What can hang from each mark
vizuz: gedurel rufa
nuna: gedurel
dutir: gedurel rufa sopod
gedurel: dutir zelo
tufomo: vefuv
rufa: dutir vizuz
zelo: gedurel vefuv
sopod: dutir

Known rows, with every way that one mark hangs from another
sopod[dutir[gedurel rufa]]: 0.563; 1.082; 3.192; 0.270; -3.031; 5.424; 0.203; 4.206; 0.236; -0.616; 2.741; -5.225; -1.099; 3.785; -0.223; -1.056; -0.693; -0.406; -1.649; 3.821
sopod[dutir[gedurel[zelo] rufa]]: -0.690; 1.610; 3.633; -0.285; -3.106; 5.186; 0.418; 4.034; 0.223; 0.295; 2.523; -4.558; -1.170; 3.490; 0.462; -0.231; -0.669; -0.176; -1.824; 4.045
nuna[gedurel[dutir[rufa] zelo[vefuv]]]: 1.319; 1.759; 3.192; -0.633; -3.575; 4.776; 1.819; 2.409; 0.189; 0.139; 1.782; -1.252; -1.542; 2.427; 2.275; 2.077; 0.674; -0.660; -1.896; 2.981
tufomo[vefuv]: 3.755; 0.651; 2.901; -1.099; -1.012; 5.109; 1.117; 3.755; -0.968; -4.814; 2.957; -3.537; -0.605; 4.102; 1.370; -1.911; -1.318; -0.879; -1.250; 3.619
vizuz[gedurel rufa[dutir]]: 4.239; 2.700; 1.622; 0.371; -5.174; 5.063; -1.491; 2.199; -1.328; -2.578; 1.360; -2.635; 1.696; 6.460; 2.041; 0.025; 0.608; -1.329; -1.680; 2.185
gedurel[dutir[rufa sopod] zelo[vefuv]]: -0.404; 3.099; 2.009; -1.133; -3.520; 4.170; 1.185; 2.936; -0.217; 1.711; 1.439; -1.859; -1.050; 5.328; 2.781; 2.144; -1.441; 0.782; -2.317; 2.987
nuna[gedurel]: 5.716; 0.780; 3.919; -0.258; -2.253; 5.023; 1.943; 2.362; 0.217; -3.513; 2.299; -2.429; -0.897; 2.393; 0.654; -0.760; 1.101; -1.276; -1.749; 2.459
gedurel[dutir zelo]: 1.178; 3.852; 3.917; -0.825; -3.614; 3.765; 1.925; 3.372; -1.098; -0.421; 1.293; -2.955; 1.866; 4.130; 3.007; 2.858; -0.167; -0.625; -2.704; 3.875
zelo[gedurel vefuv]: 4.031; 3.181; 3.379; -0.833; -3.024; 5.543; -1.413; 2.885; -1.196; -0.501; 1.247; -1.396; -0.790; 5.179; -1.631; -0.405; -1.871; -0.921; -2.171; 1.385
rufa[dutir[gedurel[zelo] sopod] vizuz]: 6.082; 2.396; 1.953; -0.414; -2.276; 5.768; 2.169; 1.485; 0.311; 1.810; 1.283; -3.023; -3.279; 0.959; -0.907; 0.668; -1.956; 0.945; -1.602; 4.398
sopod[dutir[rufa[vizuz]]]: 3.543; 3.305; 2.501; -0.019; -1.670; 6.097; -0.015; 3.701; 0.219; -1.181; 2.721; -4.715; 0.100; 3.635; -0.001; -1.240; -0.616; -1.097; -1.211; 4.265
vizuz[gedurel[zelo]]: 1.144; 2.724; 3.701; -1.218; -2.649; 4.275; -0.510; 2.302; -1.618; -3.035; 1.662; -2.213; 0.774; 4.394; 2.050; 1.719; 0.136; -0.767; -2.604; 2.717
rufa[dutir[gedurel[zelo] sopod]]: 3.547; 0.533; 3.126; -0.434; -3.294; 4.968; 2.252; 2.082; -0.010; 0.367; 1.553; -3.361; -2.816; 3.239; 0.160; 0.872; -1.251; 1.343; -2.084; 3.467
vizuz[gedurel[dutir[sopod] zelo] rufa]: 0.686; 3.393; 1.716; 0.059; -6.068; 3.621; -0.616; 2.040; -1.760; -0.739; 0.856; -1.985; 1.724; 6.721; 4.125; 1.536; 0.052; -1.436; -2.667; 2.132
nuna[gedurel[dutir[rufa[vizuz]] zelo[vefuv]]]: 2.228; 2.365; 2.926; -0.601; -3.214; 5.071; 1.790; 2.216; 0.278; 0.593; 1.644; -1.115; -1.719; 1.663; 1.869; 1.982; 0.449; -0.800; -1.724; 3.282
rufa[vizuz[gedurel]]: 6.227; 3.967; 1.970; -0.450; -1.332; 5.498; -0.328; 2.304; -0.917; -2.855; 1.765; -2.965; 0.576; 2.610; -0.245; -0.200; -0.631; -1.358; -1.763; 3.383
dutir[gedurel[zelo] rufa sopod]: 0.083; -0.694; 2.826; -1.140; -2.718; 4.009; 1.597; 2.768; 1.010; -0.185; 2.563; -3.258; -4.617; 3.910; 0.774; -1.701; -1.745; 1.325; -2.297; 2.437
rufa[dutir[sopod] vizuz]: 9.042; 3.186; 1.341; -0.162; -1.319; 6.246; 1.808; 1.408; 0.153; -0.480; 1.537; -3.313; -1.767; 2.311; -0.822; -0.231; -1.543; 0.304; -1.201; 4.177
gedurel[dutir[rufa[vizuz]] zelo[vefuv]]: 0.524; 4.696; 2.059; -1.194; -3.048; 4.753; 0.552; 3.481; -0.273; 1.811; 1.377; -1.854; 0.273; 3.829; 2.079; 2.386; -1.066; -0.024; -1.889; 3.871
vizuz[rufa[dutir]]: 6.703; 3.097; 2.227; 0.133; -4.381; 5.110; -0.025; 3.408; -0.182; -2.269; 1.674; -3.240; 2.138; 6.497; 1.215; -2.053; 0.425; -1.004; -1.229; 2.517

Rows
4.447; 2.195; 1.816; -0.114; -5.090; 4.797; 0.188; 3.089; 0.027; 0.565; 1.243; -2.528; -0.081; 6.155; 0.906; -1.675; -0.599; 0.174; -1.520; 2.178 -> vizuz[rufa[dutir[gedurel[zelo[vefuv]] sopod]]]
1.826; 0.562; 1.997; -1.118; -2.073; 4.609; 1.478; 2.336; 1.213; 0.765; 2.336; -3.035; -4.958; 2.305; -0.010; -1.791; -2.246; 1.014; -1.933; 3.065 -> dutir[gedurel[zelo] rufa[vizuz] sopod]
1.896; 1.381; 3.857; -0.454; -3.402; 4.538; 2.420; 2.100; 0.205; -0.991; 2.015; -1.924; -1.354; 1.996; 2.740; 1.924; 0.995; -1.112; -2.069; 3.320 -> nuna[gedurel[dutir[rufa] zelo]]
2.027; 3.168; 2.606; -0.272; -4.120; 5.389; -1.136; 2.866; -1.111; 0.634; 1.272; -1.876; -1.117; 5.250; -0.529; 1.141; -1.962; -1.025; -2.252; 1.918 -> zelo[gedurel[dutir[rufa]] vefuv]
5.987; 3.457; 1.437; -0.523; -1.979; 5.978; 0.891; 0.414; -0.706; 0.247; 1.122; -2.248; -2.234; 1.905; 0.408; 2.037; -1.383; 0.210; -1.698; 4.207 -> rufa[dutir[sopod] vizuz[gedurel[zelo]]]
4.473; 2.736; 1.783; -0.764; -1.150; 5.569; -0.635; 2.755; 0.214; -3.508; 2.755; -3.309; -0.732; 3.577; 0.300; -1.466; -0.506; -0.858; -1.338; 3.120 -> dutir[rufa[vizuz[gedurel]]]
2.017; 3.295; 1.378; -0.512; -5.355; 4.826; -1.497; 1.670; -1.275; 0.317; 0.754; -0.908; 0.267; 6.712; 2.738; 1.104; -0.182; -0.281; -1.869; 1.959 -> vizuz[gedurel[zelo[vefuv]] rufa[dutir[sopod]]]
1.852; -1.373; 2.090; -0.379; -2.648; 4.368; 1.349; 3.007; 1.077; -1.567; 2.889; -4.214; -4.433; 4.387; -0.192; -2.778; -1.802; 1.106; -2.048; 2.065 -> dutir[gedurel rufa sopod]
3.989; 1.935; 1.187; -0.994; -1.129; 5.111; 0.353; 1.510; 0.408; -1.943; 2.495; -2.659; -3.136; 3.912; 1.021; -1.497; -1.492; 0.103; -1.723; 2.704 -> dutir[rufa[vizuz[gedurel[zelo]]] sopod]
2.138; 2.609; 2.133; -0.222; -4.067; 5.255; -0.742; 2.358; -0.987; 0.997; 1.263; -1.806; -2.171; 5.546; -0.423; 0.871; -2.515; -0.623; -2.384; 1.620 -> zelo[gedurel[dutir[rufa sopod]] vefuv]
-0.987; 1.790; 3.239; -0.412; -3.174; 5.381; -0.052; 4.240; 0.192; 1.141; 2.377; -4.060; -1.274; 3.767; 0.179; -0.156; -0.932; 0.024; -1.722; 3.811 -> sopod[dutir[gedurel[zelo[vefuv]] rufa]]
3.222; 3.328; 1.801; -1.254; -1.233; 5.558; -0.938; 2.840; 0.161; -2.038; 2.442; -2.351; -0.997; 3.700; 0.533; -0.781; -0.715; -0.465; -1.318; 3.073 -> dutir[rufa[vizuz[gedurel[zelo[vefuv]]]]]
6.074; 1.783; 1.132; -0.765; -0.681; 5.301; 0.979; 2.272; 1.016; -2.470; 2.779; -3.419; -2.765; 4.142; 0.182; -3.074; -1.630; 0.161; -1.381; 2.691 -> dutir[rufa[vizuz] sopod]
-1.194; 2.518; 1.882; -0.750; -3.815; 4.220; -0.390; 1.987; -1.429; -0.377; 1.434; -1.824; -0.779; 5.158; 2.819; 3.174; -0.855; 0.004; -2.645; 2.580 -> vizuz[gedurel[dutir[rufa sopod] zelo[vefuv]]]
3.666; 0.725; 3.169; 0.311; -3.383; 4.866; 2.223; 2.402; 0.281; -2.378; 2.335; -2.921; -1.234; 2.454; 1.763; 0.751; 0.982; -1.323; -1.842; 2.962 -> nuna[gedurel[dutir[rufa]]]
3.619; 2.251; 0.823; -1.140; -1.183; 5.317; -0.113; 1.680; 0.440; -1.162; 2.310; -2.217; -3.199; 4.205; 0.694; -1.407; -1.760; 0.346; -1.599; 2.468 -> dutir[rufa[vizuz[gedurel[zelo[vefuv]]]] sopod]
5.776; 1.600; 1.784; 0.417; -4.971; 4.799; 0.573; 3.021; 0.071; -0.900; 1.550; -3.443; 0.031; 6.075; 0.787; -2.273; -0.387; -0.219; -1.523; 2.256 -> vizuz[rufa[dutir[gedurel sopod]]]
2.558; 2.877; 1.871; -0.365; -5.207; 4.548; -0.925; 1.385; -1.270; -0.837; 0.976; -1.617; 0.428; 6.276; 3.099; 0.961; 0.154; -0.746; -2.063; 2.281 -> vizuz[gedurel[zelo] rufa[dutir[sopod]]]
2.865; 1.531; 2.978; -0.376; -3.091; 4.666; 2.860; 1.350; 0.421; -0.145; 1.842; -1.769; -2.610; 1.510; 2.413; 1.563; 0.242; -0.852; -2.027; 3.337 -> nuna[gedurel[dutir[rufa[vizuz] sopod] zelo]]
3.716; 4.954; 1.758; -0.642; -2.307; 5.215; -0.249; 2.314; -1.247; -0.303; 1.135; -2.132; 0.733; 2.505; 0.780; 2.070; -0.940; -0.981; -2.013; 3.796 -> rufa[vizuz[gedurel[dutir zelo[vefuv]]]]
-0.763; 0.721; 3.154; -1.427; -2.863; 4.568; 0.092; 4.145; 0.768; 0.097; 2.438; -2.750; -2.583; 3.771; 0.062; -0.894; -1.087; 0.880; -1.818; 2.647 -> dutir[gedurel[zelo[vefuv]] rufa]
2.925; 1.609; 1.802; 0.188; -3.192; 4.297; 1.813; 2.975; -0.148; -1.913; 2.249; -4.270; -0.587; 5.364; 1.959; 0.226; -1.023; -0.193; -2.241; 2.930 -> gedurel[dutir[rufa sopod]]
5.365; 4.219; 1.616; 0.010; -2.190; 5.293; 0.026; 2.300; -1.203; -2.043; 1.548; -3.267; 0.994; 2.522; 0.362; 1.170; -0.742; -1.416; -1.953; 3.748 -> rufa[vizuz[gedurel[dutir]]]
2.001; 0.872; 3.377; -0.413; -3.385; 4.381; 2.873; 1.554; 0.331; -0.630; 1.984; -1.903; -2.438; 2.300; 2.845; 1.680; 0.486; -0.716; -2.210; 3.036 -> nuna[gedurel[dutir[rufa sopod] zelo]]
